What can hang from each mark:
J: X
B: G
A: C
C: A
W: X
G: B
P: C
X: C D G J W

Every row comes from one small tree of marks. The marks that hang from a mark follow it in brackets, in alphabetical order. Every link used is in the known rows. Which tree was each row made from?
Known rows:
W(X(G J)): [ 1.43 -1.61 -5.56  1.18  3.87 -0.82 -1.34 -0.47 -1.22 -4.02  0.66 -1.03
  1.49  2.19  2.27 -1.88 -0.09  4.21 -2.33 -0.50 -0.16 -2.55]
A(C): [ 0.66  0.08 -0.34 -0.92  0.08  1.22 -1.17  0.05  1.21  1.47  1.26 -1.19
  1.73 -1.30  0.41 -1.53 -0.56  1.22 -1.21  0.93  0.63  0.73]
X(J): [-0.62 -0.69 -2.27  1.00  1.23 -1.15 -0.56 -0.27 -1.83 -0.84  0.62  1.47
  1.49  1.04  1.64 -1.11  0.70  1.74 -1.74 -0.85  0.46  0.08]
P(C(A)): [ 1.98 -1.37  1.24  2.95  1.29 -4.26  0.04 -1.68  3.31 -1.22 -1.28  1.54
  2.39 -3.32  2.51  1.07 -1.05 -1.65  3.17 -1.29  0.29 -2.44]
W(X(G(B) J)): [ 0.08 -2.82 -5.46  3.16  2.35  0.78 -0.44  0.27 -0.98 -2.52 -0.30 -0.36
  2.64  3.78  3.18  0.02 -1.81  2.77 -1.90 -0.40  0.40  0.27]
X(D G J): [ 1.95  0.96 -4.69  3.78  1.71 -0.15 -4.09 -1.34 -4.39 -2.56  0.76  0.09
  2.33 -0.88 -1.77 -1.22  2.17  3.58 -1.63 -0.11  2.12 -1.26]
J(X): [ 1.40 -0.39  1.18 -0.65  1.89 -1.76 -0.46  1.39  1.41 -1.11  1.17 -0.63
  0.75  0.18  1.27  1.19 -1.80  1.26  2.29  1.02 -1.01 -1.39]
J(X(C D)): [ 4.38  2.59 -1.64 -1.04  2.15 -1.98 -0.48 -0.89 -2.49 -1.91  1.71 -0.80
  1.90 -3.31 -1.13  3.20 -3.11  2.44  4.05  1.25  2.78 -0.99]
W(X(G)): [ 1.84 -1.29 -3.62  0.05  2.30  0.49 -0.20  0.33 -0.11 -2.71 -0.21 -2.38
  0.05  1.06  0.49 -0.96 -1.11  2.24 -0.82 -0.03 -1.02 -2.10]
W(X(J)): [ 0.03 -2.05 -4.05 -0.37  2.28 -2.47  0.58 -1.74 -0.69 -2.81  1.32 -0.08
  0.29  2.76  3.66 -0.95 -1.04  3.92 -0.42 -1.62  1.09 -0.50]
W(X(C)): [ 2.11 -0.32 -3.71 -2.40  1.40 -0.50  2.27 -1.60 -0.67 -2.54  0.05 -1.43
  0.04 -0.10  2.35  1.22 -3.84  1.98  1.22 -0.15  1.79 -0.09]
B(G): [ 1.91  1.52 -0.37 -1.17  0.84  0.97  0.51 -0.20  0.82 -1.53 -0.42  1.09
 -0.89  0.58  0.43  0.01  0.58  1.80 -0.45  0.77 -0.70  1.58]
J(X(C D G(B))): [ 4.13  1.59 -3.47  1.92  1.83  1.31 -1.46  0.90 -2.73 -1.22  0.19 -0.81
  4.32 -1.95 -1.52  4.08 -3.81  0.70  2.52  2.56  2.78  0.67]
W(X(C D G(B))): [ 4.16  0.46 -6.41  1.83  0.78  1.47  0.20 -1.39 -2.49 -2.23 -0.04 -1.23
  2.79 -0.26 -0.34  2.87 -3.83  1.97  1.90  0.18  3.90  0.96]
W(X(C(A) J)): [ 2.13 -1.11 -6.30  0.33  3.93 -2.98  1.70 -2.12 -0.52 -3.84  0.45  1.97
  2.82 -0.26  5.00  1.97 -3.48  1.72  1.84 -2.15  3.69  0.01]
G(B): [-1.13 -0.99 -0.26  1.77 -1.66  0.95  0.50  1.00  0.21  1.32 -0.99  1.37
  1.33  1.66  0.67  2.28 -1.76 -1.36  0.24  0.15  0.67  2.08]
X(D G J W): [ 0.74 -0.10 -6.45  3.08  3.14 -2.38 -3.32  0.14 -2.64 -3.92 -0.03 -0.83
  2.54 -0.12 -0.86 -0.60  1.73  5.77 -4.30 -1.89  3.10 -2.01]
X(D J W): [-0.46  0.43 -4.57  0.78  2.51 -4.23 -1.67 -1.23 -1.62 -2.48  1.15  0.42
  1.81  0.14  1.01  0.13  0.82  5.37 -1.90 -2.90  3.85 -0.36]
J(X(C D G)): [ 5.24  2.39 -3.23  0.44  3.18 -0.48 -2.01  0.26 -2.91 -2.76  0.53 -2.21
  3.33 -3.66 -2.43  2.32 -2.69  1.84  2.09  2.57  1.80 -1.91]
C(A): [ 1.23 -0.27 -0.16  1.73  0.95 -1.81  0.21  0.24  2.04 -0.31 -0.47  2.11
  0.73 -1.56  1.92  1.40 -0.68 -1.49  1.98 -1.40  0.53 -0.92]
P(C): [ 0.74 -0.76  1.83  1.58  0.32 -2.75  0.04 -1.63  1.72 -0.86 -0.41 -0.61
  1.29 -1.85  0.67 -0.26 -0.16 -0.11  1.30  0.14 -0.63 -1.73]

Write each row's tree:
[ 3.31  0.44 -0.48 -0.43  3.59 -2.18  1.07  0.34  1.19 -2.20 -0.43  1.09
  3.13 -3.14  2.29  3.80 -4.26 -1.25  4.56  0.30  1.82 -0.73] => J(X(C(A)))
[-0.61  0.17 -7.33  0.58  4.73  0.17 -1.71  1.02 -3.04 -4.45 -1.84 -0.92
  3.77 -0.52  1.64 -0.18 -0.29  3.64 -4.11  0.29  2.33 -0.36] => X(C G J W)
[ 2.80 -0.99 -4.62  3.02 -0.03  0.67 -1.18 -0.21 -0.83 -1.70  0.34 -1.59
  1.68  1.28 -0.23  1.89 -2.47  2.71  0.98 -1.42  2.19 -0.79] => W(X(D G(B)))
[ 4.21  1.06 -1.61  1.67  2.75 -1.13 -3.38  1.11 -1.51 -2.16  1.55 -2.09
  1.82 -1.54 -2.37  0.75 -0.61  2.21  1.43  1.08  0.30 -3.17] => J(X(D G))
[ 0.14 -0.38 -5.29  2.82  2.25  3.48 -1.00  0.80 -3.73 -0.89 -1.48  1.31
  5.18  0.62  0.99  1.48 -1.86 -0.02 -2.43  2.35  2.58  2.58] => X(C G(B) J)
[-0.37 -0.27 -5.56  0.62  4.16 -3.14  0.70 -0.58 -0.27 -3.73 -1.11  1.92
  3.90 -1.24  4.42  2.69 -2.13  1.56 -0.47 -2.82  3.83  0.40] => X(C(A) J W)
[ 1.88 -0.63 -3.00  2.24  2.28 -1.62 -2.22  2.84  0.37 -2.83  0.02 -1.64
  2.88  0.65 -0.21  3.35 -1.90  3.43  0.11 -0.30  1.96 -1.67] => J(X(D G(B) W))
[ 2.99  0.46 -5.15 -0.89  3.00  1.74  1.23 -0.38 -1.53 -3.60 -0.87 -2.80
  1.70 -0.64  0.61  0.26 -3.05  1.84  0.16  1.06  0.75 -1.26] => W(X(C G))
[ 3.21  1.60 -6.01  1.95  3.34 -1.33 -1.50  0.03 -0.99 -3.49 -2.09 -0.25
  3.64 -4.31 -0.12  3.98 -1.18  1.98  0.11 -1.60  4.48 -1.56] => X(C(A) D G W)
[ 3.86  1.82 -4.92 -0.38  4.55 -1.94 -2.52  1.20 -1.86 -5.14 -0.08 -3.53
  3.11 -2.90 -1.03  3.15 -2.55  4.20  0.52  0.68  2.65 -2.27] => J(X(C D G W))
[ 1.52  0.97 -3.94  1.54  1.85 -1.18 -2.74  0.93 -0.90 -3.01 -0.18 -2.57
  1.15 -1.09 -1.99  0.46  1.19  3.84 -2.28 -1.60  2.48 -2.73] => X(D G W)
[-0.45 -2.33 -1.91  1.73  3.44  0.02 -1.21  4.25  1.87 -2.49 -0.97 -1.80
  3.19  1.98  1.71  2.94 -2.65  1.85 -0.60  0.35 -0.04 -0.83] => J(X(G(B) W))
[ 0.52 -0.07 -3.42 -1.00  2.84 -2.34  1.46  0.16  1.12 -2.41 -1.72  0.92
  2.42 -2.35  2.77  3.73 -2.31  0.16  1.03 -2.46  3.27 -0.13] => X(C(A) W)
[-0.20 -0.42 -6.41  4.34  2.09 -0.88 -3.19  0.86 -2.65 -2.53 -0.68  0.19
  3.58  1.37  0.21  1.39  0.12  4.32 -3.34 -2.26  3.76  0.13] => X(D G(B) J W)
[ 2.68  1.78 -3.28 -1.38  3.73 -3.88 -0.02 -0.32 -1.06 -3.76  0.67 -1.69
  1.95 -2.05  0.30  4.04 -3.23  4.18  2.48  0.13  3.49 -1.24] => J(X(C D W))
[ 6.73  2.31 -3.35  1.65  4.06 -1.68 -1.60  0.49 -1.21 -3.10  0.37 -0.21
  4.20 -4.95 -0.78  3.85 -2.68  0.22  3.91  1.27  2.24 -2.69] => J(X(C(A) D G))
[ 1.62  1.16 -6.10  1.85  1.12  1.16 -0.62  0.58 -2.27 -2.02 -2.12 -1.21
  3.77 -1.41 -1.16  3.92 -2.56  1.89 -0.57 -0.11  4.33  0.89] => X(C D G(B) W)
[ 2.13 -0.54 -5.21  0.51  1.74 -4.12 -0.47 -3.05 -1.98 -3.18  2.86  0.08
  0.08  1.31  2.00  0.05 -0.39  5.63  0.27 -2.69  2.68 -1.23] => W(X(D J))
[ 0.83 -1.08 -2.42 -0.32  4.77 -1.37 -1.66  3.59  1.65 -3.80 -0.23 -2.83
  1.97  0.61  1.03  0.95 -0.70  3.56 -1.30  0.23 -0.97 -3.23] => J(X(G W))
[ 4.10  0.94 -8.13  1.37  3.38 -0.98 -1.15 -3.02 -4.91 -4.54  1.24 -0.91
  2.96 -0.99  0.54 -0.09 -1.53  5.04 -0.42 -0.19  3.69 -1.17] => W(X(C D G J))
[ 0.52 -0.85 -3.77  0.26  3.84  0.82 -0.36  3.47  0.37 -2.89 -2.26 -1.67
  4.99  0.63  1.55  3.97 -4.49  1.50  0.03  1.60  1.34  0.27] => J(X(C G(B) W))
[ 3.27  1.18 -6.95 -0.47  2.11 -2.73  0.50 -3.85 -3.88 -3.88  1.96 -0.10
  1.83 -0.94  2.28  0.88 -2.38  4.69  0.99 -1.55  4.40  0.22] => W(X(C D J))
[-0.60 -0.48 -4.81  1.20  1.82  2.52  0.29  2.08 -1.03 -1.73 -2.95 -1.33
  3.76 -0.04  0.67  3.06 -2.88  0.65 -2.23  0.61  2.55  1.35] => X(C G(B) W)
[ 1.40  1.14 -6.92  1.28  3.82 -4.77 -0.36 -2.15 -1.86 -3.85 -0.30  2.18
  3.38 -2.54  2.61  3.88 -1.42  3.41  0.56 -3.37  6.62  0.28] => X(C(A) D J W)
[ 4.68  0.25 -2.39  1.34  4.84  0.06 -0.60  1.39  0.10 -3.22 -0.95 -0.15
  4.16 -3.65  1.28  2.51 -3.31 -1.16  2.60  1.76  0.57 -1.88] => J(X(C(A) G))
[ 1.16 -1.10 -5.96  4.64  2.59  1.95 -1.16  0.17 -2.13 -1.52 -2.36  3.41
  6.16 -0.82  2.90  2.79 -2.66 -1.46 -0.33  0.64  2.67  1.90] => X(C(A) G(B) J)
[ 4.42  0.21 -4.77  1.05  1.98 -1.00 -1.38 -1.13 -1.84 -3.13  0.82 -2.67
  0.28 -0.13 -0.63 -0.34 -0.61  4.29  0.35 -1.30  1.32 -3.17] => W(X(D G))
[ 3.18 -0.42 -4.09 -0.01  6.19 -2.19 -0.26  2.88  1.80 -4.65 -1.57 -1.25
  4.43 -2.59  2.48  3.36 -3.33  0.85  1.60 -0.02  1.57 -2.54] => J(X(C(A) G W))
[ 2.17  2.07 -6.02  0.54  2.23 -0.03 -1.81 -0.18 -3.04 -3.22 -1.10 -2.47
  2.37 -2.51 -1.84  1.83 -0.50  3.46 -1.29 -0.40  4.10 -1.24] => X(C D G W)
